Each row comes from the steps of one path. Every step used is in the known rows, and no mark comes twice. Write the path behind each row, first mark first.
Known rows:
mife-lagozi-bekuno: [ 102,  -14,  -64, -128,  154, -167,  -58,   87,  146,  -41,   -9,  219,
  -46,   59,   12,  122,   86,   39,  -74,  172, -230, -148,   82, -159,
   34,  -27,  -48, -103, -225,  -80,   91,   53,  -17,   55,   12,   34,
   83,  178]
vunik-lozav-lagozi-bekuno-pelan-tezozeg: [ -64, -126,   23,   89, -281, -149,  -91,   42,   84,   94,   45,  328,
 -120,   40,  132,   82,  -18,   14,  176,  201, -259, -140,  252,  198,
   53,   27,  235,  -86, -382,  -74,  -10,  206, -310,  203,  -88, -203,
   39,  289]
zoda-tezozeg-pelan-bekuno: [  -3, -112,  -30,   95, -193,   58,  -23, -127,  109,   33,   26,  107,
 -197,   93,   33,   59,  212,  -44,  -37,   20, -180, -131,   33,  284,
   62,  -44,  131,  -48, -293,  -90,   -4,  245,  323,  -15,    8, -338,
  -20,  145]
zeseg-nobi: [  62, -135,  -45,  -45, -163,   88,  -48,  -87,   31,  -29,  -71,   11,
 -125,  192, -118,   77,  153, -141,  -61,  164, -381,  -44,   40,   88,
 -140, -103,   48, -106,  -30,  -91,  -79,  -96,  174,  140,  -12,  -87,
  -32,   23]
lazip-mife-lagozi-bekuno-pelan: [ 123,  -54,   62,    4,  -99, -120,  -59,   79,  123,   33,   42,  282,
  -72,   93,   55,   21, -111,   21,  -87,   13, -164,   48,   95,   41,
  -20,   17,  -11, -131, -205, -105, -347, -132,  188, -105,   47, -142,
  127,  172]
pelan-bekuno-lagozi-mife: [  77,  193,  -35,  -17,  -10, -188,   15,  101,   18,   24,    5,  187,
 -152,   32,   39,   78, -161, -185, -129,  198, -385, -145,  -71,   -2,
  -60,  194, -164, -119, -348, -106,    4,   26, -346,  114,   25, -130,
   44,    2]
geki-zoda-tezozeg-pelan-bekuno-lagozi-mife: [  63,   97,  -38,    4,  -53, -171,   -5,   41,   95,  122,   53,  222,
 -342,   57,   -2,   55, -144, -141, -189,  106, -306, -107, -111,  156,
  -99,   77, -116, -128, -300, -126,  117,   41, -355,  186,  -88, -242,
   59,  128]
lozav-vunik-putir-larog-nobi: [ 126,   45,   -7,  -45, -160, -172,  -62, -119, -158,  -71, -185, -114,
 -115,  214,  -79,   56,   34,  -78, -105,  187, -269,  -40,  129,   86,
 -100,   -7,  -24,  -56,   98,   18,  -35, -103,   -1,  -13, -165,   23,
  -89, -303]
tezozeg-pelan-bekuno-lagozi: [  89,  -11,   15,   44, -225,  -92,  -21,    8, -107, -144,   80,  151,
 -132,  140,  -20,   -3,  -12,  -86, -136,    7, -410,  -18, -103,  168,
   29,   86,   14,  -64, -243, -135, -260,   67,  149,  -91,   58, -375,
  -42,   62]
zeseg-nobi-larog-putir: [  80,  140,   13,   28, -172, -112,  -91,  -30,   33,  -94,  -42,  105,
  -52,  234, -140,   86,  197,   88,  -27,  387, -317, -127,   44,   23,
  -76,   54,   61,  -29,  133,  -99, -481,   81,  128,  167,   32, -265,
  -98,  260]
lazip-mife-lagozi: [ 108,  168,    2,  -71,  142,  -58,  -67,   26,   91, -101, -186,  122,
   46,  207, -128,    6,  -42,  -24, -185,  109, -226,  122,  -27,  -73,
  -87,  148, -312,  -95, -322, -108, -192,  -26,   64,  -39,  318,  -31,
   81,  157]
lagozi-bekuno-pelan-tezozeg: [ -32, -183,   -2,  118, -271, -126,  -72,  -15,   99,   90,  137,  369,
 -107,   25,  201,   39,   56,   25,   71,  182, -162, -182,  143,  257,
  122,   31,  144, -107, -259,  -81, -115,  161,  -62,  162,  -15, -203,
  129,  253]
nobi-larog: [ 115,  110,  -82,  113,  -57,  -79,  -73,   -3,  -21, -118,  -68,  111,
  -49,  130,  -31,   93,  143,  122,    4,  110, -121,   43,  -66,   89,
  -12,  131,   41,  108,  -65,  -38, -385,  166,   28,   35,   29, -159,
   75,  421]
zeseg-nobi-larog-putir-vunik: [  71,  179,   -3,   14,  -92, -210, -135,  -77,  -40,  -60,  -39,   66,
 -149,  293, -186,  124,  290, -136,  -93,  215, -408, -240,  -17,   52,
   11,    7,  185,  -54,  172,  -90, -317,  -58, -141,   41,  -33, -171,
  -83,   38]
geki-zoda-tezozeg-pelan-bekuno-lagozi: [  72, -120,  -21,  103, -232,  -89,  -33,  -27,  -74,  -66,   37,  174,
 -251,  118,  -46,  -17,    9,  -48, -211,  -11, -325,   48, -135,  271,
   -3,   21,  -23,  -70, -212, -147,  -79,   90,  -45,   17,  -40, -354,
  -14,  251]
tezozeg-pelan-bekuno-lagozi-lozav-vunik: [ -56,   80,   -4,  -10,  -37, -155,  -48,   33, -126,  -35,  171,  173,
 -170,   77, -110,   98,   -7,  -93,   75,  -46, -494, -190,  -67,    1,
  -48,   22,  248,  -61, -244, -140,  160,  315, -412,  118,   25, -350,
  -69,  188]
tezozeg-pelan-bekuno: [  -6, -128,  -19,   33, -188,   17,  -28,  -85,   80,  -68,   69,  126,
 -154,  129,   77,   44,  210,  -80,   28,   35, -270, -140,   37,  205,
   85,  -12,  118, -101, -266,  -74, -101,  242,  283, -144,   76, -297,
  -52,   84]
lazip-mife-lagozi-lozav-vunik-putir: [ -36,  334,  -15,   -8,   58, -215,  -92,   83,   33,  -74,  -68,    8,
   88,  120, -248,  137, -117,  -57,   34,  140, -388, -120,  100,  -62,
 -219,   53,  -63,  -52, -272,  -79,   49,  184, -244,   62,   73, -127,
  -25,  -78]
geki-zoda-tezozeg-pelan-bekuno-lagozi-lozav: [  28,  -98,   -3,  -25,  -18,  -91,  -42,   29,    2,  -96,   63,  179,
 -262,   88, -166,   86,    3,  -87,    1,   28, -384,  -92,  -18,   89,
    7,  -32,  119, -111, -205, -141,  114,  266, -311,   77,  -57, -310,
   56,  228]
bekuno-pelan: [  50, -125,   48,   49, -295,  -15,  -28,    9,   64,  -33,   71,  157,
 -116,  123,   21,  -38,  -98,  -29,   68, -136, -155,   63,   33,  213,
   -3,    2,  131,  -43,   18, -118, -352, -137,  344, -138,   35, -183,
  120,  131]
geki-zoda: [   2, -239, -116,  -33,  -74,  -89,  -60,  -20,   58,  -68,  -84,  145,
 -226,  149,  -28,    4,   76,  -68,  -25,    9, -173,   22,  -82,  137,
  -49,  -39, -118, -126,  120,  -78,  182,  125, -384,   41,  -54,   15,
   75,  351]
nobi-larog-putir-vunik: [  61,  241,  -10,   21,  -34, -267, -122,  -31,  -19,  -66,  -16,   92,
 -111,  255, -134,  105,  239, -105,  -55,  145, -333, -233,  -39,   16,
   81,   59,  142,  -13,  184,  -80, -303,   27, -203,  -37,  -22, -149,
  -38,   77]
lazip-mife-lagozi-lozav-vunik-putir-larog: [  87,  377,  -62,  -60,   22, -231, -102,   23,  -51, -143, -217, -105,
    9,  170, -286,  143, -132,  -59, -143,  152, -520, -117,   45,  -46,
 -105,  -85,   -3,  -29, -274,  -17,  114,    3, -114,   41,  -36,   -2,
   10, -195]
lazip-mife-lagozi-lozav-vunik-putir-larog-nobi: [ 157,  149,   50, -102,   45, -200,  -82,  -74, -125, -117, -233,  -73,
  -71,  243, -188,   88,  -51,  -95, -140,  243, -353,    0,  168,  -56,
 -135,   49, -118, -130,  -83,    2,  -65,  -73, -138,   -9,  -24,    1,
  -46, -306]
lagozi-bekuno-pelan-tezozeg-zoda: [  -3, -154,   37,   -2, -456, -121,  -48,  -63,  128,   24,  166,  318,
  -99,  127,   72,   63,  -19,  181, -124,   33, -142,  -29,   98,  335,
  -15,   -4,  124, -132, -194, -126,   44,  191, -127,  180, -222, -270,
   37,  353]
tezozeg-zoda-geki: [  30,  -64,  -35,  -66, -215,   58,   -1, -124,  112,  -95,  -46,  -14,
 -207,  166, -185,   74,  -36,   23,  -43, -304, -247,    4,   64,  195,
 -210,  -80,  -84,   36, -203,  -70,  251,  196,  -57,  166, -284, -287,
  -36,  271]
lozav-lagozi: [ -67,  117,  -91,   20,   -5,  -44,  -66,  -31,  -54,  -26, -115,   91,
 -102,  152,  -17,   82,   17,  -67,   47,  -69, -378, -152,   96,  -34,
 -104,   23,  118,   60, -160,  -98,  188,  124, -216,   44,   -6,   28,
  -69,  321]
lazip-mife-lagozi-lozav: [  62,  151,   15, -170,  280,  -71,  -65,   72,  114, -141, -102,  129,
    2,  175, -217,  106,  -42,  -74,   22,  116, -344,  -49,   85, -221,
  -47,   74,  -91, -138, -308, -104,   -4,  183, -169,   19,  238,  -55,
  111,  117]
larog-putir-vunik-lozav-lagozi-bekuno-pelan-tezozeg: [ -78,  -13,   61,   76, -271, -259, -125,   23,   68,  115,   81,  347,
 -132,  111,   67,   97,   42,  -68,  142,  262, -341, -291,  260,  164,
  108,   13,  299, -126, -243,  -90,  -63,  152, -440,  189, -104, -221,
  -31,  168]
larog-nobi-zeseg: [ 138, -107,   41,  -85,  -19,  -84,  -23,  -49,  -21, -107,  -59,   22,
  -42,  149,   18,   -6,   95,   13,  102,  236,   69,  -14,  101,  182,
 -132,  302, -171,  -96,  113,  -24, -405,  181, -206,  -75,   66, -205,
  -98,   64]
mife-lagozi: [  74,   35,  -32, -108,   96,  -69,  -67,   52,   95, -179, -106,  112,
  -17,  184, -124,    9,   34,    1,  -72,  115, -263,   58,  -17,  -80,
    7,   76, -127,  -63, -219, -116,    8,  -50,  260,  -28,  318,   -9,
  117,  142]

Write each row's path:
[ -35,  -76,   57,  -40, -449, -132,  -67,   -4,  119,   39,   93,  291,
 -108,  137,   -8,  102,  -89,  155,  -15,   67, -222,  -22,  210,  285,
  -84,  -19,  218,  -95, -306, -111,  148,  232, -383,  246, -273, -256,
  -67,  374]  vunik-lozav-lagozi-bekuno-pelan-tezozeg-zoda
[ 107,  104,   45, -101, -176, -163, -115,   40,   60,  -73, -117,  -17,
 -106,  272, -317,  154,  113, -147,  105,  315, -393,  -81,  111,   18,
  -63,  -44,  168,  -91,   36,  -55, -330,  -19, -308,  116, -158, -203,
 -134, -116]  zeseg-nobi-larog-putir-vunik-lozav
[ -53,  -82,   23,   25, -420, -136,  -65,  -62,   71,   33,  133,  326,
 -115,  135,   63,   89,  -26,  171,  -98,    2, -213,  -77,  151,  297,
  -55,    1,  195,  -83, -266, -129,  179,  212, -252,  202, -230, -221,
  -23,  427]  lozav-lagozi-bekuno-pelan-tezozeg-zoda
[ 173,  149,   42, -108,  -43, -256,  -52,   14, -195, -184,  -83,  -80,
  -46,  137, -172,   58,  -78,   -9,   11,  272, -229,  -94,   76,  126,
 -183,  232,  -53,  -59,   19,  -11, -270,  142, -427,   -5,  -83, -251,
 -144, -152]  bekuno-lagozi-lozav-vunik-putir-larog-nobi-zeseg
[  40,  198,  -41,  -37,   25, -297, -113,   91,   45,   58,  -58,  163,
 -113,  116,  -55,  253,  107,  -29,   95,  225, -384, -322,  224, -174,
  -33,  -45,  249,    3, -135,  -38,   15,  227, -656,  138, -320,  -42,
 -138,  247]  nobi-larog-putir-vunik-lozav-lagozi-bekuno
[  27,  400,    5,  -92,   38, -232,  -94,   74,   96,  129, -124,   94,
 -250,  200, -178,  214,  -52, -188,   84,  321, -516, -255,  163, -139,
 -207,   57,  167,  -67, -227,  -68,   41,   -6, -657,  306, -145,  -57,
 -133,   43]  zeseg-nobi-larog-putir-vunik-lozav-lagozi-mife
[ -20, -231,  -67,  101, -193,   22,  -42, -116,  111,   33,    0,  141,
 -279,  102,   33,   42,  218,  -51,  -58,   16, -141,  -79,    6,  312,
   43,  -72,   82, -103, -235,  -84,  110,  263,  115,   -9,  -11, -306,
  -13,  246]  geki-zoda-tezozeg-pelan-bekuno
[  93,  -22,    4,   91, -227,  -54,  -19,  -27,  -66,  -70,   53,  137,
 -152,  105,  -52,    7,  -25,  -36, -171,    5, -334,    5,  -83,  234,
   14,   55,   12,  -14, -265, -142, -208,   61,  170,   31,   -1, -394,
  -16,  129]  zoda-tezozeg-pelan-bekuno-lagozi
[ -37,  -65,   59,  -31, -419, -197,  -94,  -27,   78,   45,   95,  289,
 -158,  182,  -42,  124,  -39,   57,  -55,    0, -284,  -72,  181,  282,
  -42,  -40,  270, -122, -283, -111,  190,  156, -517,  181, -317, -233,
  -70,  266]  putir-vunik-lozav-lagozi-bekuno-pelan-tezozeg-zoda
[ 144,   91,    4,  -66, -100, -205,  -55,  -60, -126, -106, -125, -116,
  -43,  143,  -82,   35,   21,   14,   14,  261,  -92,  -79,   89,  218,
 -185,  216, -112,  -49,   57,   25, -265,  129, -280,  -19,  -70, -173,
 -159, -104]  lozav-vunik-putir-larog-nobi-zeseg
[ 126,   88,   21, -127,   -4, -218,  -62,  -25, -101, -133, -106, -103,
  -56,  132, -139,   89,   14,   -3,   98,  281, -145, -143,  138,  128,
 -175,  182,  -17,  -74,   48,   16, -176,  208, -381,  -14,  -69, -178,
 -129, -149]  lagozi-lozav-vunik-putir-larog-nobi-zeseg
[  47,   -8,   34,  -71,  -28,  -86,  -28,   61,  -38, -175,  119,  162,
 -141,  112, -134,   92,  -14, -114,   68,   31, -484, -158,   13,  -18,
   46,   26,  164, -106, -249, -129,  -76,  225, -105,  -46,   24, -307,
   26,   31]  tezozeg-pelan-bekuno-lagozi-lozav
[ -42,  325,  -80,  -69,  147, -133,  -25,   48,  114,  159,  -50,  142,
 -198,   85,   29,  134, -113, -169,   43,   56, -379, -268,   76, -120,
 -164,   91,   20,  -28, -271,  -80,  304,   78, -458,  186,  -47,   85,
    3,  131]  lozav-lagozi-mife
[ -13,  298,  -47, -134,   96, -136,  -25,  115,  160,  130,  -96,   84,
 -178,   97,  -65,  158, -203, -173,  166,  133, -389, -178,  149, -142,
 -200,   59,   29,  -46, -315,  -64,  262,   97, -604,  232, -110,   58,
  -41,   49]  vunik-lozav-lagozi-mife
[ 203,   49,   11, -105,  -88, -159,  -46,  -61,  -59, -178, -168, -129,
  -15,  171,  -81,   24,   27,   12,    3,  303,  -61,  -54,  123,  221,
 -132,  197, -156,  -58,   82,   27, -365,   71,  -85, -114,  -78, -136,
 -110, -191]  vunik-putir-larog-nobi-zeseg
[ -52,  247,  -34,  -40,   22, -225,  -89,  104,   43, -123,  -19,    0,
   49,   90, -243,  138,  -65,  -26,  115,  136, -409, -162,  107,  -55,
 -153,    7,   65,  -24, -213,  -88,  172,  183, -125,   90,   86, -117,
  -10,  -93]  mife-lagozi-lozav-vunik-putir
[ -73,  232,  -54,    5,  -50, -194,  -71,   64,   30,  -61,   13,  -26,
   35,   71, -199,  160,  -59,  -74,  155,   96, -369, -237,  109,   13,
 -174,  -26,   99,    0, -109,  -69,  134,  238, -241,   83,  -83, -123,
  -40, -104]  lagozi-lozav-vunik-putir
[  69,  285,  -85,  -93,   -2, -237,  -99,   30,  -47, -189, -164, -122,
  -34,  148, -294,  141,  -85,  -34,  -71,  142, -526, -168,   33,  -53,
  -49, -135,  101,   -1, -216,  -19,  242,  -25,    1,   46,  -50,    3,
   15, -197]  mife-lagozi-lozav-vunik-putir-larog
[ -64,  207,  -36,   72, -133, -242,  -67,  100,  -94, -120,   12,    4,
   33,   30, -178,  151,  -91, -107,   60,  160, -476, -201,   62,   52,
 -126,   64,   83,  -30, -256,  -83,   95,  240, -301,   66,  -21, -239,
  -85,  -94]  pelan-bekuno-lagozi-lozav-vunik-putir
[ 132,    7,  -58,   98, -138,    3,  -89,  -53,  -35, -116,  -96,   66,
 -115,  183, -102,  114,  219,   61,  -63,  218, -282,   58,  -50,  121,
 -116,   44,   92,   41,  -98,  -44, -416,   18,  173,  131,   16, -188,
    8,  360]  zeseg-nobi-larog
[  88,  303,  -78,  -34, -105, -259,  -78,   37, -157, -176, -113, -125,
  -44,  135, -288,  134, -169,  -72, -112,   71, -587, -152,  -23,   27,
  -79, -129,  131,   32, -124,  -36,  110,  -28, -164,   49, -225,  -67,
  -14, -222]  bekuno-lagozi-lozav-vunik-putir-larog
[ -34,  -96,  -39,    3, -263,   21,  -28, -150,  109,  -49,  -19,   89,
 -199,  145, -111,   75,    5,   50,  -33, -162, -243,  -53,   82,  296,
 -146,  -23,  -80,    5, -347,  -65,  332,  316, -185,  309, -241, -329,
  -11,  335]  pelan-tezozeg-zoda-geki
[ -54,  194,   -8,   51, -165, -220,  -71,   68,  -61, -112,  110,   41,
  -32,   82, -190,  123,  -80,  -73,   87,   85, -490, -212,   58,   92,
 -130,    2,  158,  -31, -238,  -99,   10,  239, -129,   11,  -55, -344,
  -99, -145]  tezozeg-pelan-bekuno-lagozi-lozav-vunik-putir
[ -40, -120,   25,   10, -355,  -47,  -45,  -63,  138,   26,  -11,  154,
 -258,  102, -100,  121, -117,   64,   82, -188, -294,  -62,  270,  269,
 -181,  -88,  113,    7, -488,  -60,  331,  301, -365,  333, -396, -368,
  -83,  388]  vunik-lozav-lagozi-bekuno-pelan-tezozeg-zoda-geki
[ -59,  200,  -87,   76, -168, -179,  -70,   26,    0,  -37,  -23,  -34,
   55,   80, -124,  107,  -34,  -48,   38,   80, -300, -135,   42,  115,
 -182,    3,   -5,   32,  -76,  -68,   52,  115, -101,   87,  -62, -117,
  -78,  -80]  lozav-vunik-putir
[  20,   38,  -76,  -82,   18, -141,  -51,   96,   91,   69,  -57,  133,
  -87,   40,   16,  214,  -13,  -49,  132,  126, -320, -237,  245, -158,
  -96, -104,  153,  -27, -229,  -41,  220,  217, -536,  158, -318,   36,
  -94,  224]  vunik-lozav-lagozi-bekuno
[  22, -155,  -54,    1, -141,   28,  -44, -127,  209,  105,   72,  130,
 -327,  195,  -87,   -6,   91,   45,  -21, -154, -112,    3,  -50,  272,
  -79, -193,   77,  -35,   46, -125,   46,  115,  126,   97, -168, -244,
   70,  251]  geki-zoda-tezozeg-pelan
[  13,  167,   -6,  -56,  -27, -228,  -95,  -46,   18,  -12,   -9,   49,
 -102,  260, -141,   80,  178, -204,  -40,   80, -372, -317,   -2,  -10,
   69,  -10,  101,  -95,  211, -109,  -86,  -37, -204,  -32,  -33,  -80,
  -57, -129]  larog-putir-vunik
[  -3, -166,   22,   90, -212, -164,  -89,   19,  114,   27,   93,  387,
  -92,   54,  147,   21,   50,   56,   26,  228, -172, -112,  127,  194,
  135,   75,   90, -134, -357, -102,  -92,  107,   64,  117,  141, -193,
  156,  277]  mife-lagozi-bekuno-pelan-tezozeg
[  39,   -7,   -7,  -47,   23, -119,  -27,   84,  -97, -199,    8,  134,
  -74,   68, -119,  115,  -22, -142,   49,  106, -477, -165,   28,  -66,
   44,   82,   82,  -98, -249, -117,   13,  223, -293,   -4,   40, -212,
   37,   82]  pelan-bekuno-lagozi-lozav
[ 130,  216, -109,  -44, -188, -152,  -67,  -34,  -10, -185, -196, -184,
   -6,  171, -191,   97,  -61,  -57, -126,  126, -407, -107,   61,   94,
  -15, -149,   13,   22,  -42,    4,  -14, -107,  239,  -54, -204,   52,
   30, -283]  vunik-putir-larog
[ -30,  -45,  -18,  -47, -331,  -72,  -45, -104,   88,  -48,   59,  205,
  -44,  186,  -18,   62,   56,  143, -129,   79, -179,  -23,   21,  300,
  -47,   55,   16,  -99, -188, -114,  183,  290, -212,  229, -135, -191,
  -10,  325]  pelan-tezozeg-zoda
[  -3,  273,   -7,   -7,  -41, -210, -128,   48,  -36,  -52, -156,   42,
 -116,  237, -207,  165,   38,  -97,  135,  112, -441, -156,  158,  -81,
  -88,   38,  264,   53, -134,  -64,  -50,  135, -562,   77, -108,  -79,
 -182,  208]  nobi-larog-putir-vunik-lozav-lagozi
[  60,  247,    3,   50,  -97, -180,  -77,   16,   57, -116,  -14,  131,
  -11,  184,  -88,   67,  137,  138,   33,  305, -214, -146,   23,   -9,
    6,  111,   24,   29,  139,  -88, -459,  193,   47,   89,   46, -225,
  -40,  318]  nobi-larog-putir
[   4,  145,  -38, -109,   28, -263,  -90,   90,   81,   86,  -40,  126,
 -103,  109,  -63,  228,   65, -100,  105,  181, -440, -375,  261, -192,
  -37, -104,  216,  -62,  -93,  -59,  187,  169, -656,  131, -338,    2,
 -159,   80]  larog-putir-vunik-lozav-lagozi-bekuno
[  60,  271, -125,   -5, -177, -194,  -83,  -33,  -78, -109, -159, -158,
  -37,  140, -186,  117,  -72,  -44, -118,   93, -443, -160,  -10,  105,
  -85, -138,   81,   39,  -80,   -1,  141,  -42,    7,   26, -198,    7,
  -24, -204]  lozav-vunik-putir-larog
[   7,  479,  -13,  -81,   93, -294,  -82,  118,  119,  119, -101,  112,
 -207,  162, -142,  198,  -94, -154,  122,  248, -424, -269,  123, -152,
 -151,  109,  133,  -20, -224,  -58,   51,  102, -725,  220, -119,  -23,
  -87,   73]  nobi-larog-putir-vunik-lozav-lagozi-mife
[ -50,  231,   -1,  -85,  -38, -176, -103,   36,   -7,  -19, -149,   24,
 -106,  235, -210,  145,  -10, -190,  155,   72, -486, -205,  188,  -91,
  -76,  -24,  231,  -14,  -89,  -90,  143,   92, -548,   74, -120,  -29,
 -197,   44]  larog-putir-vunik-lozav-lagozi
[ -31,   97,  -47,  -67,  -63,  -39,  -61,   49,   25,  -52, -179,   27,
  -74,  154, -138,  120,  -89,  -87,  193,   29, -385,  -59,  183,  -73,
 -145,  -13,  141,   35, -237,  -63,  141,  152, -386,   96, -109,    3,
 -128,  197]  vunik-lozav-lagozi
[  40,   35,   -8, -194,  246,  -74,  -63,   92,  127, -203,  -40,  128,
  -54,  148, -213,   99,   23,  -44,  143,  114, -358,  -92,   73, -219,
   26,   22,   75, -107, -234, -116,  133,  157,  -10,    3,  219,  -32,
  137,  101]  mife-lagozi-lozav
[ -63,   56,  -37,   26,   16, -169,  -42,   64, -173,  -60,   66,  154,
 -107,   31,  -99,  124,  -33, -120,   50,   16, -471, -198,  -60,  -43,
  -50,   76,  164,  -57, -258, -123,  221,  313, -550,  150,   51, -248,
  -64,  224]  pelan-bekuno-lagozi-lozav-vunik
